What can hang from each mark:
A: E W
K: E W
E: A K N U
N: E
S: W
W: A K S U

Known rows, with every way that one mark hangs from another:
K(E(N) W(A S U)): [-0.35 -0.03  3.17  2.61  0.33  0.30  1.78 -2.29  5.15  2.31  0.00  1.85
 -3.21  2.39  6.46  0.86  1.42  5.00 -2.93 -0.40  3.56]
E(A U): [-1.20 -1.10 -0.65 -2.48 -0.87 -2.07 -1.69 -4.43  0.79  0.19 -1.32  0.05
  0.47 -0.80 -1.37 -3.14 -0.89  1.14 -1.27 -1.51  2.64]
A(W): [-1.76 -1.82  1.31  0.07 -0.64 -0.43 -0.48 -0.70  0.94 -0.86 -1.49  0.54
  0.09 -1.62 -1.36  0.24 -0.07 -0.39 -1.42 -0.88  0.62]
A(E(K)): [ 0.22  1.73 -1.23 -0.26  3.89 -0.85 -0.16 -2.49 -1.23  1.35  1.03 -0.24
 -0.56  1.42  2.65 -1.32 -1.09  2.76  0.87 -1.27  0.38]
S(W(A)): [-1.52 -0.08  1.01 -0.40  3.13  2.17 -1.65  2.39  0.80 -1.70  1.94 -0.62
 -0.57  1.76  0.45 -0.16  0.19  1.63 -0.23  0.15  2.00]
N(E(K)): [ 0.39  1.99 -1.03 -1.20  1.63 -1.93 -0.26 -2.96 -1.09  2.46 -0.09 -0.25
  1.01  1.00  3.27  1.76  0.50  1.84  0.34 -0.41  1.02]
S(W(A K U)): [-1.32 -1.91  1.58  1.40  3.40  1.85 -3.47  2.60  2.53 -2.16  1.23 -0.01
 -1.87  2.51  0.53  3.28 -0.79  2.57  1.81 -2.00  1.66]
K(W): [ 1.74 -0.22  0.96  0.19  1.59 -0.54  1.29  0.29  1.21  0.45 -0.17  0.99
  1.47  1.03  1.02  0.00  0.66  1.16  1.85 -0.29  1.21]
K(E(A N U)): [-1.62  0.51 -1.18 -2.97 -1.59 -2.34 -0.73 -6.42  3.26  3.37 -0.25 -0.27
 -2.01  0.72  2.07 -3.48  0.17  1.23 -3.39 -0.25  2.23]
N(E(A U)): [-1.03 -0.70 -1.88 -3.65 -1.85 -2.74 -2.08 -7.00  1.13  2.06 -1.95 -0.03
  1.27 -0.26  0.13 -2.28  0.32  2.41 -1.46 -1.03  3.73]
N(E): [ 0.21  0.34 -1.13 -1.14 -0.94 -0.78 -0.31 -2.72  0.38  1.85 -0.57 -0.08
  0.75  0.49  1.49  0.86  1.18  1.27 -0.27  0.40  0.94]
A(E(K(W) N)): [ 2.47  2.62 -0.93 -0.68  4.96 -1.73  1.38 -2.76  1.03  3.01  2.24  0.65
 -0.45  3.65  5.80 -0.83  1.25  4.02  1.59 -1.39  0.95]
K(E(A) W(S)): [ 0.54 -0.62 -0.97  0.23 -1.32 -1.90  1.21 -3.84  3.23  3.36 -3.11  0.50
  0.09  0.62  2.64 -3.13  0.23  3.34 -1.08  0.94  2.25]
W(A K): [-0.93 -0.47 -0.27  1.11  1.65  0.04 -1.77  0.88  1.38 -0.59 -0.16  0.00
 -1.90  0.17 -0.57  2.07 -1.14 -0.82  0.63  0.06  1.07]
W(U): [-0.66 -0.95  2.22  0.96  0.22  0.37 -0.54 -0.28  1.01 -0.95 -0.01  1.05
 -0.40  0.33  1.11  1.60  0.02  2.32 -0.02 -2.15  1.00]
A(E W): [-1.55 -1.66 -0.22 -0.02  0.68 -0.07 -0.89 -2.64  1.21 -0.06 -0.73  0.34
 -0.89 -0.70 -0.56 -1.90 -0.48  1.53 -1.26 -1.50  1.11]
N(E(A(W) K U)): [-2.42 -1.07 -0.52 -3.38  0.01 -4.50 -2.75 -8.09  0.72  1.95 -3.05  0.34
  1.53 -1.60  0.31 -1.24 -0.48  2.71 -2.33 -2.74  4.31]
K(E W): [ 0.42  0.34  1.07  0.48  1.32 -1.05  1.86 -1.26  2.70  2.32 -0.58  1.00
  0.09  1.49  2.35 -0.71  0.07  0.91  0.73  1.03  1.51]
S(W(A(E(N)) K U)): [-0.59 -0.50 -0.48  0.50  4.16  2.20 -3.31 -0.09  3.68 -0.30  3.26 -0.36
 -4.20  4.63  3.52  1.57  0.42  4.58  0.83 -2.79  1.35]
N(E(A(W(S)) K U)): [-1.90 -1.84 -1.28 -1.86 -2.20 -4.17 -2.19 -8.53  0.46  2.55 -4.34  0.04
  0.73 -2.06  0.68 -1.97 -0.33  3.69 -3.76 -2.44  3.74]
W(A K S U): [-0.77 -2.38  1.26  3.67 -0.49  0.83 -1.70 -0.02  2.20 -0.96 -1.55  0.69
 -3.10  0.02  0.89  2.83 -1.27  2.29 -0.75 -1.69  1.39]
N(E(K(W(S U)))): [ 2.01 -0.02  1.32  1.81  1.08 -2.08  1.03 -3.75  1.01  2.56 -1.78  1.45
  1.09  1.76  5.72  2.59  1.18  6.33  0.92 -2.28  2.58]
K(E(N U) W): [ 0.73  0.48  1.09 -0.91  0.52 -1.88  1.80 -3.81  4.05  3.46  0.48  0.86
 -1.23  2.00  3.02 -1.95  0.74  0.84 -1.12 -0.03  2.10]

Rows:
[ 1.59 -0.17 -1.65 -1.75  0.04 -4.47 -0.22 -7.75  0.85  3.67 -3.20  0.41
  2.26  0.45  3.19 -2.08  0.23  5.19 -0.44 -1.84  4.37] : N(E(A K(W(S)) U))
[-1.06 -1.13  0.87  1.95  0.16 -0.54 -1.11 -1.32  3.37  1.21 -1.15  0.58
 -2.59  0.92  1.48  2.52 -1.54  0.71  0.91 -0.78 -0.19] : W(K(E) U)
[-0.56  1.17  0.99  1.90  2.90  0.49 -0.48 -3.50  1.26  1.42  1.81  0.78
 -3.96  2.35  6.75  0.39  0.28  6.52 -2.84 -2.86  2.52] : W(A(E(K N)) S U)
[-1.24 -1.21 -0.71 -1.25 -1.73 -3.57 -1.26 -6.44  1.15  1.99 -2.44  0.03
 -1.30 -1.35  1.21 -2.38  0.01  2.50 -4.55 -2.91  2.01] : E(A(W(S)) K N U)
[-1.86 -0.28 -0.52  0.49  2.89  1.02 -2.25  1.32  3.01  0.65  0.79 -1.11
 -2.73  2.34  0.64  0.93 -1.37  0.09  0.65  1.25  0.89] : S(W(A K(E)))
[-1.07  0.06 -0.28  1.03  2.84 -0.58 -0.63 -4.92 -0.49  0.96 -0.04  0.03
 -2.36  0.29  2.13 -3.14 -2.49  4.01 -2.71 -1.59  3.57] : W(A(E(K U)) S)
[-0.96  0.74  2.48 -0.53  1.75 -1.18  1.25 -3.70  4.71  2.55  1.20  1.43
 -2.22  2.01  3.51 -1.75  0.57  1.54 -2.42  0.44  4.58] : K(E(N U) W(A))
[-1.35 -0.84 -1.75 -1.06 -1.73 -3.35 -1.82 -6.42  0.38  2.79 -4.14  0.05
  1.02 -1.52  1.99 -0.33  0.69  3.91 -2.93 -1.45  2.45] : N(E(A(W(S)) K))
[-0.81 -4.42  0.99  3.51 -2.59 -0.46 -1.73 -1.04  2.47 -0.66 -3.65  0.63
 -2.25 -1.74 -1.21  2.83 -1.09  1.50 -0.90 -2.87 -0.47] : A(W(K S U))
[-1.29 -1.24 -1.09  0.16  2.56 -0.37 -2.56 -3.29  1.76 -0.13  0.29 -0.05
 -3.06  0.65 -0.89 -1.49 -2.65  0.89 -0.03 -1.42  2.82] : W(A(E(U)) K)
[ 0.77 -2.32 -0.17  3.50 -1.93 -0.09 -1.07 -0.31  1.36 -0.05 -2.30  0.14
 -2.34 -0.11  0.29  2.52 -1.09  1.85  0.72 -1.86 -1.09] : W(K S U)
[-0.06 -0.94 -2.36  2.54  0.82  0.83 -1.40 -1.67  1.49  0.73 -0.97 -0.56
 -3.59  0.67  0.71 -0.76 -1.67  2.08 -0.59 -0.28  0.89] : W(A(E) K S)
[-0.08 -1.00 -0.93  2.75  0.46  1.12 -1.60 -2.63  3.41  1.23  0.54  0.47
 -5.47  2.05  3.91  1.15 -0.02  4.39 -1.53 -2.30  1.19] : W(A(E(N)) K S U)
[-1.74 -2.58  0.15 -0.49 -1.40 -2.04 -3.25 -3.27  4.18  0.25 -1.93  0.82
 -2.06 -0.10  0.66  2.16  0.99  2.00 -0.85 -3.86  0.88] : E(A(W(K U)) N)
[ 0.37  0.54  2.77  0.75  0.89 -0.75  1.72 -1.97  4.61  2.72  0.85  1.82
 -1.61  2.94  5.57  1.09  1.62  3.49 -0.16 -0.94  1.72] : K(E(N) W(U))
[ 0.18 -1.51  2.11  2.77  2.39  1.11  0.42 -2.30  2.89 -0.30 -0.27  1.92
 -1.57  1.78  3.95 -0.91 -0.04  6.96 -0.54 -2.24  4.47] : K(W(A(E) S U))
[-0.28  1.48 -0.92 -3.05  1.33 -3.22 -1.31 -5.32  0.48  2.34  0.45 -0.11
 -0.47  0.78  2.31 -1.92  0.11  2.11 -1.63 -2.25  1.99] : E(A K N U)
[ 3.22  1.84 -1.69  1.00  2.71 -1.55  1.84 -3.35  0.89  3.69  0.69  0.28
 -1.29  3.01  6.17 -1.43  1.33  4.98  0.21 -1.32  0.50] : A(E(K(W(S)) N))
[-0.96 -1.27  3.90  3.19  0.87  0.46  1.41 -1.56  4.14  1.07 -1.25  2.20
 -1.77  1.24  4.41  0.36 -0.16  4.70 -1.86 -0.29  4.24] : K(E W(A S U))
[ 0.25  0.32  0.78 -1.00  3.38 -0.58  0.29 -4.28  3.27  1.20  2.16  1.20
 -1.88  2.61  3.26 -3.04  0.47  3.65 -1.11 -1.49  4.66] : K(W(A(E(N U))))
[ 3.26  1.67 -0.44  1.27  1.30 -1.67  2.32 -1.22  0.64  2.95 -0.01  0.33
 -0.59  2.20  5.19  0.56  1.58  2.88  0.13 -0.75  0.01] : E(K(W(S)) N)
[ 1.10  0.97  1.49  0.87  2.52 -1.78  1.34 -3.02  1.46  1.77  0.44  0.90
 -1.52  1.45  4.28 -0.77  0.34  3.25 -2.14 -1.42  3.67] : E(K(W(A S)) N U)
[-0.56 -0.98 -0.83  1.56  0.94 -1.11 -0.32 -3.61 -0.43  1.31 -1.84 -0.09
 -1.29 -0.86  1.60 -1.79 -1.22  3.24 -2.10 -1.96  0.54] : A(E(K) W(S))
